Each row was made from one walk, in order. Every step used is in the known rows, and no mark comes twice. Write each row's walk.
Known rows
renik/foma/nobok: [  1.6  15.0  13.1  20.5  17.6  22.4 -13.1   2.2  -7.6 -19.2 -19.2  28.0
   3.8 -45.7   0.1   4.2 -44.6  -9.6]
kovab/foma/renik/fasit/zazo: [  0.1  23.5   0.9  19.5  23.0   9.6 -30.3   2.8  -1.6 -37.1 -39.8   7.6
  -9.0 -62.7 -32.9  -4.9  -2.4  12.4]
kovab/foma/nobok/zoder/renik/fasit/zazo: [  0.8  31.0 -17.9  19.9  31.3   5.7 -17.3   2.7 -11.5 -26.2  -7.1   8.7
 -29.2 -63.3 -31.2  -4.6 -18.0   7.5]
zazo/zoder/renik/foma/nobok: [ -2.5  24.9  -6.8  17.6 -11.9   3.0 -36.6  -5.4 -16.4  -8.0  25.3   7.7
 -32.2 -10.4   6.2   1.5  -6.9 -11.4]
fasit/zazo: [  5.6   9.4 -10.7  12.6  30.9  41.6  -5.4   8.6  11.9   4.5  -1.4 -21.7
  -1.4 -17.6  -2.8  12.4 -26.8  20.3]
fasit/zazo/zoder/renik: [  4.4  19.2 -18.9  14.6  12.3  34.5 -24.0   2.9   3.1   6.3  22.8 -24.1
 -25.9  -7.8   2.4  11.9 -19.6  13.7]
zazo/foma/nobok/zoder/renik/fasit: [  0.2  29.0  -0.6   4.9  -9.0  24.7 -28.0   5.3   4.6   5.8  13.0   8.8
 -37.7 -24.7 -16.5  -5.4  10.4 -15.4]
foma/nobok/zoder/renik/fasit: [-17.4  35.4 -19.3  14.2  10.5  10.8 -20.1  11.5  -4.5 -16.0  14.8  16.7
 -10.6 -34.2  -8.9  -3.5 -13.2  21.2]
zazo/foma: [ 12.5   6.7  11.4  -0.6  -5.6  23.8 -15.6   0.0   7.8  16.4   4.0  -6.4
 -30.0  -2.3 -11.4  -3.2  26.8 -26.2]
nobok/zoder/renik/fasit: [  0.0  36.8 -27.2   1.0 -13.0  -6.8 -31.7  22.0  -0.5 -12.7  37.5   1.5
 -11.6 -29.9 -23.6   0.7  20.0  27.6]
fasit/zazo/foma/nobok/zoder/renik: [ 10.0  27.8  -6.6   8.8  18.6  52.2 -19.1   7.8  12.1  10.4  12.2 -15.6
 -34.5 -17.9 -13.6   7.3 -23.6   7.5]
renik/zoder: [  1.0  -4.9 -18.4  -0.4   6.5  19.5 -15.9   0.0   8.8   5.5  20.0   9.1
   9.8 -26.8 -12.3  -0.3  14.9   3.7]
zoder/renik: [  4.7  19.9   2.3  -0.4  -3.8   0.3 -12.2  10.0 -12.8  -8.5  11.4  -2.5
 -15.5   7.0 -18.9   2.8  48.1  11.8]
foma/zazo: [-18.5  13.4  -9.5  17.2  27.4  20.5 -27.0  -9.1  22.6  -3.5 -30.3  -2.1
  -4.2  -3.8  -7.8  -1.2   2.8   6.9]
zoder/renik/fasit: [ -0.4  23.1  -0.2   3.3 -14.8   1.4 -22.3  17.3 -10.1 -12.7   1.6   5.6
  -2.7 -22.6 -22.8   6.6  43.5   8.0]
kovab/foma/nobok/zoder: [ -2.0  23.2 -15.5  19.7  35.1  -6.1 -10.6  -4.6 -11.5 -24.0  -6.3  10.4
 -29.7 -50.3 -23.7 -11.2 -14.9   1.9]
nobok/zoder/renik/foma: [ 11.5  36.7 -18.0   1.3  -8.8  -6.2 -30.7  17.4  -4.5 -16.7  38.6   5.2
 -19.1 -23.0 -24.2   1.3   4.2  23.3]
kovab/foma/zazo: [ -1.4  14.2  -8.2  19.4  37.2   0.6 -20.9 -14.6   3.2 -18.9 -36.4  -0.2
 -25.7 -34.1 -31.1  -7.5   7.4  -6.8]

Which walk is each row?
[  2.5  24.2  -0.1  19.1  14.8  16.8 -20.0   6.5  -5.4 -21.4  -1.8  26.8
  -1.3 -51.9  -3.8   2.3 -51.5   0.0]  renik/foma/nobok/zoder
[ -7.3  21.4 -17.6  12.4 -22.3  -1.8 -39.7   1.5 -10.3  -2.5  27.9  -1.3
 -24.2 -13.2   2.6   2.6  19.3  -7.1]  zazo/zoder/renik/fasit
[  6.2  39.7 -19.8   4.9  -3.9  -2.2 -38.2  12.9   2.3 -16.9  27.4   6.0
 -20.6 -21.6 -25.9   0.9   2.8  24.0]  nobok/zoder/renik/foma/zazo
[  9.7  20.6   5.3   9.5  16.0  55.2 -26.7   7.1  20.3   4.4 -11.5 -17.6
 -19.3 -14.6 -12.8   5.9 -16.0  11.0]  fasit/zazo/foma/renik
[  7.2  27.1  14.0   8.8  -1.1  11.4 -18.2   7.5 -19.0 -20.2  -3.5  19.7
 -13.6 -19.3 -18.0   5.8   8.0   1.2]  zoder/renik/foma/nobok
[-14.4  34.2 -18.1  13.3  17.3   8.7 -15.4   7.5  -5.2 -13.7  19.1  12.3
 -17.8 -19.4  -6.5  -6.0 -10.7  22.8]  foma/nobok/zoder/renik
[-17.3  29.1  -3.3  20.3   0.8  28.8 -47.8  12.2  16.3 -26.7 -25.6   7.2
  13.3 -41.8  -5.0   1.5 -16.2  29.4]  foma/renik/fasit/zazo/zoder
[-15.4  27.4   1.9  17.8   5.7  31.0 -40.3  16.1  16.9 -30.0 -34.3   8.8
  20.7 -44.5 -12.0   1.8 -10.0  34.2]  foma/renik/fasit/zazo
[ -5.4  15.9 -15.9  23.7  29.6  -2.5 -32.1 -20.0   1.3 -14.6 -24.0  -1.8
 -36.6 -30.8 -22.1  -8.6  -1.5 -12.8]  kovab/foma/zazo/zoder
[  7.7  39.5 -24.1  -0.2 -12.8   9.3 -36.0  21.9   5.3  -3.6  36.8  -6.1
 -24.4 -30.2 -27.5   3.9  11.0  23.0]  nobok/zoder/renik/fasit/zazo/foma
[ 15.5  24.3  13.5   3.2  -8.7   4.3 -19.9   9.9 -17.1 -17.4   2.8  11.9
 -12.2 -14.8 -22.6   8.1  21.2   1.3]  zoder/renik/foma
[  2.7  14.2   8.1  19.0  15.8  21.4 -31.9  -3.8   9.8 -15.9 -33.9  17.3
   2.5 -35.8 -10.0   6.0 -29.3  -8.9]  renik/foma/zazo
[-22.3  25.2 -18.8  21.0   1.9  12.8 -49.7 -11.1  15.2  -4.1 -10.1   0.4
 -22.4  -8.4  -4.3   0.0   6.7  -0.4]  foma/zazo/zoder/renik/fasit
[  2.2  29.3   1.3   6.3  -7.1  28.7 -24.2  15.9  -3.7  -5.0  -2.1   0.9
 -14.6 -29.8 -22.6   9.7  17.9   4.8]  zoder/renik/fasit/zazo/foma/nobok
[-14.7  37.2 -21.9  16.9  17.5  21.8 -20.0  13.1  -0.5 -13.3  15.1  10.5
 -11.7 -37.8  -8.1   0.2 -26.2  25.4]  foma/nobok/zoder/renik/fasit/zazo
[  7.5  28.4  10.1   8.8  -1.6  11.3 -29.8   4.2  -6.3 -18.1 -12.0  12.5
 -15.3 -13.2 -24.5   6.6  16.7   2.6]  zoder/renik/foma/zazo
[  3.0  25.6  -3.7   5.5  -6.9  19.2 -20.7  20.0  -4.3  -9.0   0.0  -2.9
  -3.0 -26.7 -22.9  12.4  24.0  16.5]  zoder/renik/fasit/zazo
[ -1.7  21.2 -13.8  14.3   4.3  41.5 -26.7  16.7  16.1   2.6  -3.6  -1.1
  -0.6 -62.4 -11.5  10.1 -29.1   2.3]  renik/fasit/zazo/foma/nobok/zoder
[  4.3  24.2 -13.6  20.8  14.6  39.0 -27.4   1.6  -0.3  -0.5  14.7 -12.5
 -25.8 -20.9   3.6  12.5 -43.1   9.6]  fasit/zazo/zoder/renik/foma/nobok
